Known rows, with every step that occurs:
lamog, neke: [  0  -6   6  -4 -22   8   5  -6  15   2 -11   7  13 -10  -9 -11   0 -13
   1   3 -15  -5   1   2 -15   1  11   3  -2  -4   2   3 -10  -8  -9  -5
 -18  -8 -11   1  -4   0   1   8   2]
fesuge, mesisus, neke, lamog, vegum, sodu, pason: [ -8  -3   3  -4  -2  27  -5  -3   9   0   8 -12  14  14  19   7  22  -7
  -3   9  -7   9   0  14   8  -2   6  -9 -13  21 -34   2 -27  -3 -17   8
  13  -2 -18 -10   2   0  -4  14  -5]
sodu, vegum, lamog, geku: [  2 -10  12   0   1   7   0  -8  26   0  13   5  12  -3  24 -23   9 -10
  -3  -2 -23   2 -11   9   1 -16   3   3  -8  -7  -2   5  -2  -4  -9   3
 -19  -5  -4  -1  -1   6   1  -8  10]
fesuge, lamog, neke, mesisus, kapun: [ -1  -5   2  -9 -33  14  -3  -3  -5   7   0 -11  13 -13 -22  -7   6 -14
  -1   0  -2  -9   7   5  -5  -7   9  25   7   8  22  -2 -18  -3  -7   0
  -4  -5  -4   2 -10  -4   2  16  -2]
mesisus, fesuge, lamog, geku, bisibo: [ -5   2  17 -12 -16  13   1   1   6   7  -8  -3   9  -4  34 -12  -6 -15
  -4  12 -13  -7   0  -5  -5 -24  16   3 -13   4   7  21 -10   0   4  -6
  -8  14   3  12 -10  -4  -4  13  -1]
mesisus, neke, lamog, pason, sodu, vegum: [-10  -5  -2  -6   1  35   4  -9 -10   2   1  17   5  -5  21  14  25   5
  -3   2 -15  -8 -13  11  27  18   6 -12  12  20 -13   5  27  -2  -1   6
   5   0   2  -5   9  -9 -14   7 -10]
vegum, lamog, fesuge, mesisus, neke: [ -2   0  -8 -10  -8   5   0  -5  14   5  27  -5  -7 -15  18   0   0 -16
  -1   3  -2 -14  -3  11  11 -13  10   3 -22 -14 -30   9 -10   6 -16   1
   1 -10 -15  -3  -5  -5 -10  13   4]
sodu, vegum, lamog, fesuge, mesisus, kapun, bisibo: [ -1  -8 -10  -5   4  13  -7   1  11   3  19  -5  -5 -18  26   9 -18 -12
  -4  -6   4  -4  -2  22  25 -20   5  14 -14 -13  17   3   2   2  -9  -1
  -2 -23 -11  -8   2   9  -4  -2   3]
sodu, vegum, lamog, fesuge, mesisus, kapun: [ -1 -14  -8  -5  -9  14  -5  -3  14   2  21  -5 -10 -21  18   3   5 -11
  -4   0   3   1  -6  18  31 -17   4  19 -20 -14  11   6   0   1 -13   7
  -6 -20  -7  -5 -17   2  -8   0   8]
fesuge, mesisus, neke, lamog, vegum: [ -9  -4   4  -5  -8  18   1  -3   0   5  10   5  12  -4  16   6  15 -18
  -3   3  -8 -13   5  -4   4   2  10 -10 -23   9 -30   7 -15   0 -12   8
  12  -1 -17  -5  -3  -4   3  18  -4]
vegum, lamog, fesuge, mesisus: [  1   0  -8  -4  -9   3  -4  -6  19   4  22  -7 -15 -16  11  -8  -4 -18
   1   3  -2  -3  -3   6   5 -13   5   7 -20 -22 -11  10 -13   7 -13   5
 -13  -6 -19  -2 -10  -4 -12  11   6]
mesisus, neke, lamog, fesuge: [ -9   1  -4 -16 -14  12   2  -7   0   3  12   8  -1  -9  19  -7   4 -12
  -1   2  -6  -3 -16  10   7   0  12 -10  -1   6 -23   4  -9  -1  -6  -4
   7  12  -4   2   0  -4 -12  15  -2]
mesisus, fesuge: [ -7  -2  11   0 -13  13   3  -7  16   3 -27  12  -8 -13   7  -9   9 -13
  -3  -1  -8 -11  -7  -5  -2  -7  15 -16  -4  -8   2   6   2  -7 -11 -11
 -13   6  -4  -1   3   0  -7   6  10]
sodu, pason: [ -4  -2   7   7  -7  14   5  -7  31  -5 -11  -5  -7  -3   3 -12  13  -8
   5  -1 -11   1  -6   8 -11 -17   0   2  14  -2   4   4  -7  -9 -12  -9
 -17 -11 -12   2  -4   8   0   7   9]
fesuge, lamog: [ -7   1   4   2 -20  12  -3  -3  14   5   2  -2  -9  -9   1 -19   3 -19
   0   0 -10  -3   8  -6  -9 -20   3   9  -3   9   3   7  -1   1  -5  -5
 -14  -9  -8   1  -1  -2   1   8   3]
pason, sodu, vegum, lamog, fesuge, mesisus: [ -2  -2 -11  -5 -10  23  -8  -1   6   2  20   1 -10 -26  13  11   8  -6
   1   3  -3   0  -7  23  43 -12  -3   9 -13 -10   0  12   0   9 -10  15
 -14  -8 -11  -9  -6  -4 -18   2  -4]
lamog, fesuge: [ -1  -2  -3  -5 -13   4   5  -8  14   1   0   8 -11 -13   7 -19  -2 -13
   4   2  -4  -5 -15   2  -5  -1   8   7   0 -13   1   6 -11  -1  -8  -6
 -15  -4  -6   3  -4  -3 -10   9   1]
geku, lamog: [ -9  -1   7   5  -8  12   7  -2  32   2   0  23  -7 -10   0 -22  -3 -12
   1   3 -15  -6  -1   3 -19 -16   8  20  -2 -15   6   6  -3 -14 -11  -6
 -16   2  -6   5  -4   0  -2  10   4]
neke, lamog: [ -9   1   5   3 -14  13  -6  -7  14   2  -4  11  -5  -7   8 -13   5 -15
   1   1 -15   5 -10  -2  -9  -6   6 -16  -1   5  -6   4   0  -5  -8  -5
 -10  14 -11   1  -2  -1  -2  10   4]
neke, lamog, pason, mesisus: [ -8  -6  -2  -1   3  14  -1  -9   8   2  -5  11   0   2  11  27   4  -6
   2   5  -6  -3 -12  -4 -12  17   5 -11   3   3  -7   6  12   1   6   2
  -9   7   1   4   5 -11 -11  12  -3]
lamog, geku, mesisus: [  2  -5  18  -3  -5   6   7  -3  24   1  -1  11   8  -8   8  -6   1 -12
   5  -3 -21  -8  -8  -2 -25 -10  12   2   5  -5  -7   1 -13  -3   1  -5
 -17  -4 -22  10   2   1   2  10   1]
kapun, bisibo: [ -5   5   6   6   2   7  -3  -3  19   3 -11  11  -2  -9  11 -11 -20 -14
   1  -6  -9 -13   1   0 -21 -14   9  -4   4  -5   3   3   0  -5  -5 -15
 -12  -7 -11  -2  17   5   3   6   1]
vegum, lamog: [ -4  -6   6   8  -5   6  -7  -8  32   3   5  -1  -7 -12   4 -18  -1 -13
   1  -2 -16  -1  -3  -3 -10 -13   6  -3  -5 -15  -5   1  -2   0 -14  -2
 -16  -1 -13   1  -1   0  -4   3  13]
neke, lamog, pason: [ -6  -3   0   0  -2  15   0 -12   5   5  -4   9  -4   3  12 -13   9 -11
   0   4 -15   3 -12 -11 -13  14   5  -9   8   0  -5   1  11  -3  -5  -3
 -10   7  -9   3   1  -9  -9  12   0]
pason, mesisus, neke, lamog, fesuge: [-10   0  -8 -17 -10  10   1  -4   0   2  13   9   1 -11  18  32  -1  -6
   1   3   3 -11 -17  17   9   5  11 -11  -8   9 -26   7  -5   3   4   2
   9  12   5   2   2  -5 -13  13  -8]
sodu, vegum, lamog, fesuge: [ -3  -9  -6  -2  -8  11  -2  -9  23   1  17   2  -7 -10   9 -16   6  -9
  -3  -5  -9   6 -14  22  24 -11   4   7 -10 -17  -1   5   0   1  -9   5
 -15  -3  -5  -1  -1   4 -12  -5   9]
fesuge, mesisus, kapun, bisibo: [ -3   0   5   4   0  10  -6   3   9   4  -7   3  -5 -20  21  10 -21 -17
   1  -1   0 -18   8  -5 -14 -17   9   6  -7  -2  16   5   0  -6  -8 -12
  -3 -25 -15  -5   1   6   7   8   1]
pason, sodu: [ -4  -1   6   6 -11  17  -3  -4  13   1 -13   9  -8 -23   5   2   3  -5
   6   2 -12 -11  -7  -5  -1  -3   3  -2  10  -1   7   7  -1  -3  -8  -2
 -16  -3  -6  -3   2  -7  -9   9  -3]
fesuge, lamog, pason, mesisus, neke: [ -8  -5  -4  -6  -1  13   9  -3   3   5   9  -2  -1   2  10  33   8  -6
  -2   4  -2 -23   8  -5  -4   4   9   8  -1  16 -19   8  14   5   8  -2
   1 -19   9   3  10 -11  -6  14  -8]
lamog, fesuge, mesisus: [ -1   6  -6  -6 -14   6   3  -3   7   2   7   6 -13 -16  12  -7   0 -20
   3   8   2  -8  -3   3   1  -6   7  11 -16 -12  -7  13 -12   1 -10  -1
 -14 -12 -15  -1 -11  -4  -8  13   0]
mesisus, kapun, bisibo: [ -5  -7   8   6   2   7  -4  -1  13   2 -10   4  -3 -15  16  -2 -22 -12
   1  -5  -4 -15  -1  -5 -15 -12   9   3   9  -3  24  -3   1  -9  -6 -17
  -3 -16  -6  -2   8   5   6   6   0]
neke, lamog, geku: [ -4   0  14  -7  -9   7   0  -6   9   1   3   8  12  -2  28 -22   3 -16
   2   4 -21   6 -17  -7 -19  -7   6  -9   0   7  -4   4 -12  -5  -5  -4
 -10  14  -8   2  -3  -1   1   8  -2]

Rows:
[ -5   1   5  -8  -9  14   1   2  11   5  -2  13  21 -14 -13  -7 -22  -7
   1  -4  -5 -18   4  19 -21 -10  15  32  10 -17  28  -5 -17 -17  -8  -4
  -1   6  -3   2   5   6   2  17  -7]  geku, lamog, neke, mesisus, kapun, bisibo
[ -4 -22  -3   5  26  15  -6  -3  18   0   3  -2   4  -4  21  40 -14   3
  -3  -9   0 -12  -3  10   9   2   2   6   3  -9  20  -3  25  -2   4  -1
  -3 -22   9  -2  16   3  -4  -5   1]  sodu, vegum, lamog, pason, mesisus, kapun, bisibo
[ -5   6  -3  -7 -12  30   1  -4 -14   9 -19  -3  -7 -10  -7   4  21  -6
   0   0   0 -16  -4  -3  13  10   8   3  20   1   9   6   8   6  -2   6
  -5  14   2  -2  13 -17 -23  21 -11]  neke, mesisus, fesuge, lamog, pason, sodu
[ -7  -4   9 -10 -11  16   7   2  15  -4 -10 -19  11   3  21  24  15  -6
   2  -1  -2  -2  -5   8   0 -24   8   4   9  13   9   8 -14  -1   7  -4
 -13  -2  10   3   2   6  -5  12  -3]  sodu, pason, mesisus, fesuge, lamog, geku
[ -9  -1  10 -13   1  16  -4  -4  12  -8   4  -6  24  17  36  30  11   2
   1  13 -10  10 -21  21  -7  -6   5 -12   2  28 -30   3 -17  -6  -2   0
   8   9   5  -4   7   1  -8   4  -6]  vegum, sodu, pason, mesisus, neke, lamog, geku
[ -3   4   9  -3 -15  13   1  -9   8   4 -30  15  -6  -9 -10 -12  14 -13
  -2  -3  -1 -18 -12   5  -5  -5  17 -12   0 -12  -3   6  -3  -7 -13  -4
  -9  23  -4  -1   4   0 -10  10  11]  neke, mesisus, fesuge
[-10  -9   6   2 -11  27  -3  -2  15   0 -14 -26   5  14   3 -11  22  -7
  -6   3  -4  18   4   5  15 -11   8   2   3  11   2  -3 -25  -2  -8   2
  -5   1  -4  -5  11   0 -10   9  -5]  mesisus, fesuge, lamog, vegum, sodu, pason
[ -4 -10   4   5 -14  13   1  -3  11   6   7 -11   4  -4  -2 -20   7 -17
  -1  -3 -12  -5  13 -14  -2  -8   5  14  -5   2   5   1 -20   2  -3   4
  -9 -10  -8   1   3  -3   4  14  -4]  fesuge, lamog, vegum
[-12 -12   6   2   7  23   7   2  35  -6   7   3  17  12   5  24   9   8
   0   9  -4  -2   2  22  -1  -4   9  20  -3   1 -18   0 -27 -12  -7   7
   7  -1   7  -2   9  -1  -8  10 -11]  geku, lamog, vegum, sodu, pason, mesisus, neke
[ -8   8   6  -6 -23  17  -2  -5   0   8 -17   0  -8  -8 -12 -13  17 -18
  -5  -4   0 -13   1   5   3 -17  14  -2  -1   1   1   6  -4   0  -7  -1
  -5  20  -2  -1   5  -2  -9  13   5]  neke, mesisus, fesuge, lamog
[ -5  -1   6   7  -6  16  -3  -7  30  -6 -13  -5  -6   8   6 -16   9  -6
   1  10 -12  16 -10  13 -12 -13   0   0  10   7  -4   1 -11 -10 -16  -9
 -13  -7 -10  -4   1   3  -7  -1   7]  vegum, sodu, pason
[  1  -7  -5  -6 -14   8   1  -1   3   2   7  -1 -15 -22  16   4  -2 -16
   3   6   7  -9  -7  -3   2  -5   9  18 -10 -10  13   7 -11  -3  -9  -4
  -6 -21  -9  -1 -21  -4  -5  13  -1]  lamog, fesuge, mesisus, kapun
[ -9  -4   0  -3 -10  19   7  -6   0   7 -13  -4  -8   2   8 -10  13 -14
  -5  -1  -6  -7   3 -14  -1   2  12   1   5   1   5   4  14   1  -2  -7
 -10  -4  -1   3   8  -9 -11  13  -2]  mesisus, fesuge, lamog, pason
[ -5  -3  -2   2  -6  14   5  -6   6   6   3  -5  -9   1   5 -17   8 -16
  -1   5 -11  -5   7 -14 -13  -1   3  14   5   5   3   4  10   3  -1  -5
 -14 -15  -5   4   2  -9  -6  13  -4]  fesuge, lamog, pason
[ -9  -5   7  -2  -8  11   1  -5  18   1 -28  15  -4 -12   4  31   4  -7
   0   1   3 -16  -8   1  -1  -4  16 -19  -8  -5  -1  10   6  -5   0  -6
 -11   8   7   1   7  -1 -10   6   5]  pason, mesisus, fesuge
[-10 -12   6  -2 -12  19  -8   1   4   3 -14  -8   8   4   2  24   8  -9
  -7   7   5   2   4  -2  13   1  13  -5 -17  10  -3   4 -18   4   3   8
   0   9   9  -6  15 -10 -12   5  -9]  pason, mesisus, fesuge, lamog, vegum, sodu
[ -6 -13  18  -8  -7  13  -3  -1  12   1   1   5  12 -11  17   8  -1  -7
   3  -5 -19   6 -13  -4 -15  -7  12  -5  12   9  10  -7 -13  -4   2  -4
  -2   6 -18  10  -6  -2   2  16  -2]  neke, lamog, geku, mesisus, kapun
[  0  -7   8   3 -13   7  -3  -7  11   2 -13   9  -8 -16  -9  -9   7 -10
   2   0  -2 -13 -10  -1 -14  -3  10  10   7  -8  16   0  -6  -9 -13  -4
  -3   2  -3   0 -10  -2   0  11   9]  neke, mesisus, kapun
[ -2   5  -6 -13 -13   8   9  -2   3   3  13   8  -9 -15  17   2   5 -17
   0   7   2 -20  -2   6   4  -5  13   7 -19  -4 -27  12  -8   0 -11  -3
   0 -16 -11  -2  -7  -4  -7  13  -2]  lamog, fesuge, mesisus, neke
[-13  -1   4  -3 -13  25  -8   2  16  -4 -20 -17  -4   8   6  31  12  -4
  -3   7   5   9  -1  19  11 -21   7  -6   0  20  -2   7  -6  -1   0  -2
  -7   3   8  -4  10  -1 -15   3  -1]  vegum, sodu, pason, mesisus, fesuge, lamog
[ -6  -4  -7 -11 -19  14  -5  -1  -4   2  12   0 -11 -19  23   6   0 -16
   0   6   4   3 -13   2   8  -3   6   6  -8   1   9   6 -10   0  -8  -1
   2  -1 -11  -1 -21  -6  -7  18  -3]  neke, lamog, fesuge, mesisus, kapun
[ -5 -15  -3  -2  13  16   6 -10  22   1  11   7   4   1  13  34  14   3
  -6  -2  -7 -18  -5  14  16   8   7  -3 -11  -3 -23   5  27   1  -1   6
  -1 -16   9  -2  10  -3 -10   0   5]  sodu, vegum, lamog, pason, mesisus, neke
[ -2 -12   9   8  -4  10  -6  -7  17   2  -6   3   7   2   1 -20   7  -9
  -2  11 -10   5  -3  -8 -10  10   7   1 -10  -3  -9  -1 -23  -5 -13   3
  -7  -3  -7  -6   7  -7  -5   1  -2]  lamog, vegum, sodu
[  3  -2   0  -5 -18  24  -8  -9   7   3   2   3  18 -16 -21   4  14   0
   1  -4 -13  -5  -7  31  27  -1   1   5   5  -8   5   2  -6   1 -12  18
 -14  10  -7  -6   3   0 -13   0   1]  pason, sodu, vegum, lamog, neke, mesisus
[  2  -4   2  -6 -17  14  -4 -11  18   3   5   4  18  -6 -23 -11  13  -8
  -4  -5 -14  -3  -5  30  11  -6   5   5  -7 -12  -3   1  -5  -3 -14  14
 -14  10 -10  -3   0   7  -4  -3  12]  sodu, vegum, lamog, neke, mesisus
[-13  -2   3  -8  -8  13  -2  -4  10   1   0  14   5  -7  15  36   4  -8
  -1   1  -5 -14  -8   8  -2  -3  11 -22  -9  18 -27   8   4  -1   0  -3
   6  10   2   0   5  -3  -4  10   0]  pason, mesisus, neke, lamog
[ -1  -4  -9  -3   3   5 -10   1  12   4  20 -13  -7 -21  25   6 -30 -15
   1  -4   5  -9   1   6   4 -18   7  12 -10 -21  14   2 -10   3  -9  -6
  -1 -19 -14  -4   0   2  -6  11  -1]  vegum, lamog, fesuge, mesisus, kapun, bisibo
[ -8 -24   3   5  -5  22 -11   3  19  -5   2 -31   9   7   3  31  12   1
   1   6   4  15   6   6   9  -6   1  21   6  19  20  -5 -28  -2   2   7
   3 -20   7  -3  -1  -2  -2   8 -11]  fesuge, lamog, vegum, sodu, pason, mesisus, kapun
[ -6  -9   4   5 -13  16  -9  -3  10   7   4  -9   5   6  -1 -22   6 -15
  -4   9 -10  10  10  -8  -2  -3   4  13 -12  10  -4  -1 -23   1  -7   6
  -4  -5  -6  -5   8 -10  -4   5  -7]  fesuge, lamog, vegum, sodu
[ -8  -5  -2   1   0  35  -2  -8  -3   1  -5  16  -1  -4  16   7  21   1
  -1   4 -16   2 -14   8  23  18  -1  -8  15  13   6   4  23   0   1   7
 -10   4   0  -3   6  -9 -14   3  -8]  neke, lamog, pason, sodu, vegum
[ -9  -2  -1  -3 -10  29   3  -4  -9   6 -16  -4  -7 -10   8   7  14  -5
  -1   2  -5 -12   1 -13  13   8   8   0  17   4  12   5  15   5   1  -1
 -10  -2   2  -1  12 -15 -20  17 -13]  mesisus, fesuge, lamog, pason, sodu
[ -6   3   8 -13 -25  20  11  -4  13   7 -18  22  15  -9 -24 -16   7  -9
  -3   1  -6 -13  -1  19  -5  -4  22  14  -2 -22   5   4 -14 -15 -13   2
  -8  30  -3   3   0   0 -11  16   2]  geku, lamog, neke, mesisus, fesuge
[ -9  -1  -1  -5   2  26   3  -8  -8   3   1  10   3  -7  20  12  14   0
   2   4 -13 -10 -11  -6   5  21   7 -14  16  12 -15   3  13   2  -4   0
   6   4  -3  -2   9 -17 -17  19 -13]  mesisus, neke, lamog, pason, sodu
[ -8 -11  -4  -1  10  13  -2   3   1   4   0 -12  -1  -4  16  38 -20  -6
   0  -4   5 -17   9  -9 -11   0   5  16  13   9  26   0  13   4  14  -9
  -1 -27   8   2  16  -5  -1  13 -12]  fesuge, lamog, pason, mesisus, kapun, bisibo
[ -7 -12  10  -4  -5  21   2  -5  11   4   7   9  16  -5  -2  13  10  -9
   0 -11 -17  -9   0   3   2   4  16 -18  -2   7 -29  -7 -18   2   0   5
  12  10 -25   7  12  -2   0  21  -6]  geku, mesisus, neke, lamog, vegum
[ -2 -14   0   6   8  15   2 -14  25   2   7   6  -4   2   8 -14  14  -6
  -5  -3 -19   1  -8   6   8   4   2   2  -2 -14  -3   0  20  -2  -9   4
 -18 -12  -5   0   4  -1  -9  -5  11]  sodu, vegum, lamog, pason
[  1  -4  17  -9  -3   7  12  -2  18   3   4  12  14  -8  14   4   3  -9
   2  -4 -20 -20  -6   1 -19  -7  19  -4   1   3 -25   2 -11  -3  -2  -7
  -3  -8 -18   8   6   0   3  14   0]  lamog, geku, mesisus, neke
[  1  -9   5  -1 -18   6  -3  -8  26   4   6  -4  13 -10  -8 -13  -3 -11
   1  -1 -18  -1   0   4 -10  -5   8   0  -6 -15  -1   1 -13  -1 -12   0
 -17  -4 -15   1  -3  -1  -3   7   7]  vegum, lamog, neke
[ -2   7  12 -14 -20  11   2  -4  -2   7 -11  -4   9  -2   9 -21  16 -19
  -3  -1  -7 -12  -6  -2  -9 -15  14   5   0   2   1   7 -15  -1  -5   0
  -8  19   1  -1   3  -2  -5  14  -1]  neke, mesisus, fesuge, lamog, geku
[ -6 -16   0  -1   9  21   2 -10  21   1 -12   8  -1   0  10  32  15   1
  -7  -4  -3  -9 -11  12  22   8  10 -14  -8 -14  -3   4  28   1   0   5
 -11   2  10  -1  12  -2 -18  -4  10]  sodu, vegum, lamog, pason, mesisus, fesuge
[ -4  -8  -1  -4   8  10  10  -8  11   1  -4  13   2  -1  11  34   7  -1
   2   5  -3 -27  -4  -5 -13  16  13  -4   0   1 -23   7  15  -2   1  -5
   1 -16   8   2   8  -9  -7  10  -2]  lamog, pason, mesisus, neke
[ -6  -5   5  -3  -5   6   3  -3  19   1  -6  15   2 -11   8  33   2  -6
   1   2  -3 -27  -1   3  -8  -3  12 -10 -10   7 -23   9   4  -4  -1  -5
   0  -9   5   0   5  -3  -2   7   2]  pason, mesisus, neke
[  1   0   6 -10 -24  12  -4 -12  13   6 -14  -2  14 -10 -20  -8   8 -11
  -4  -5  -7  -9  -5  15   0  -2  18 -10  -5 -24  -4   1 -14  -2 -16   4
  -9  25 -10  -1   3   0 -13  12  10]  vegum, lamog, neke, mesisus, fesuge
[ -4  -2   5  -4 -19  19   0  -5  -3   9 -13  -7   5  -2 -15 -16  20 -17
  -4  -6   0 -13   6  -2   7  -4  15   2  -4  -6   2   2 -22   1  -7  10
  -1  18  -4  -1   7  -3  -6  19  -1]  neke, mesisus, fesuge, lamog, vegum
[ -5  -9   3  -2   3  14   7  -8   9   3 -28  13  -4  -2   8  32   8  -4
   0   4   3 -19 -10  -7  -6  16  13 -13  -1 -11  -1   7  16  -3   4  -5
 -11   0   8   3  10  -8 -15  10   0]  lamog, pason, mesisus, fesuge
[ -8  -8   4   7  11  16 -12   3  25  -8 -15 -12   3   1  18  41 -19   3
   2   3   5   4  -8  17  -9 -12   2   2  14  12  19  -2  -7  -9   0 -12
  -1 -16   4  -6  14   7  -4  -2  -4]  vegum, sodu, pason, mesisus, kapun, bisibo
[ -2  -1 -11 -10  -5  24  -3  -2   3   3  25   2  -4 -23  21  20  14  -4
  -3   1  -2 -14  -5  27  44 -10   4   6 -15  -4 -19  12   3   7 -11  13
   0 -14  -7 -10  -1  -3 -18   3  -3]  pason, sodu, vegum, lamog, fesuge, mesisus, neke
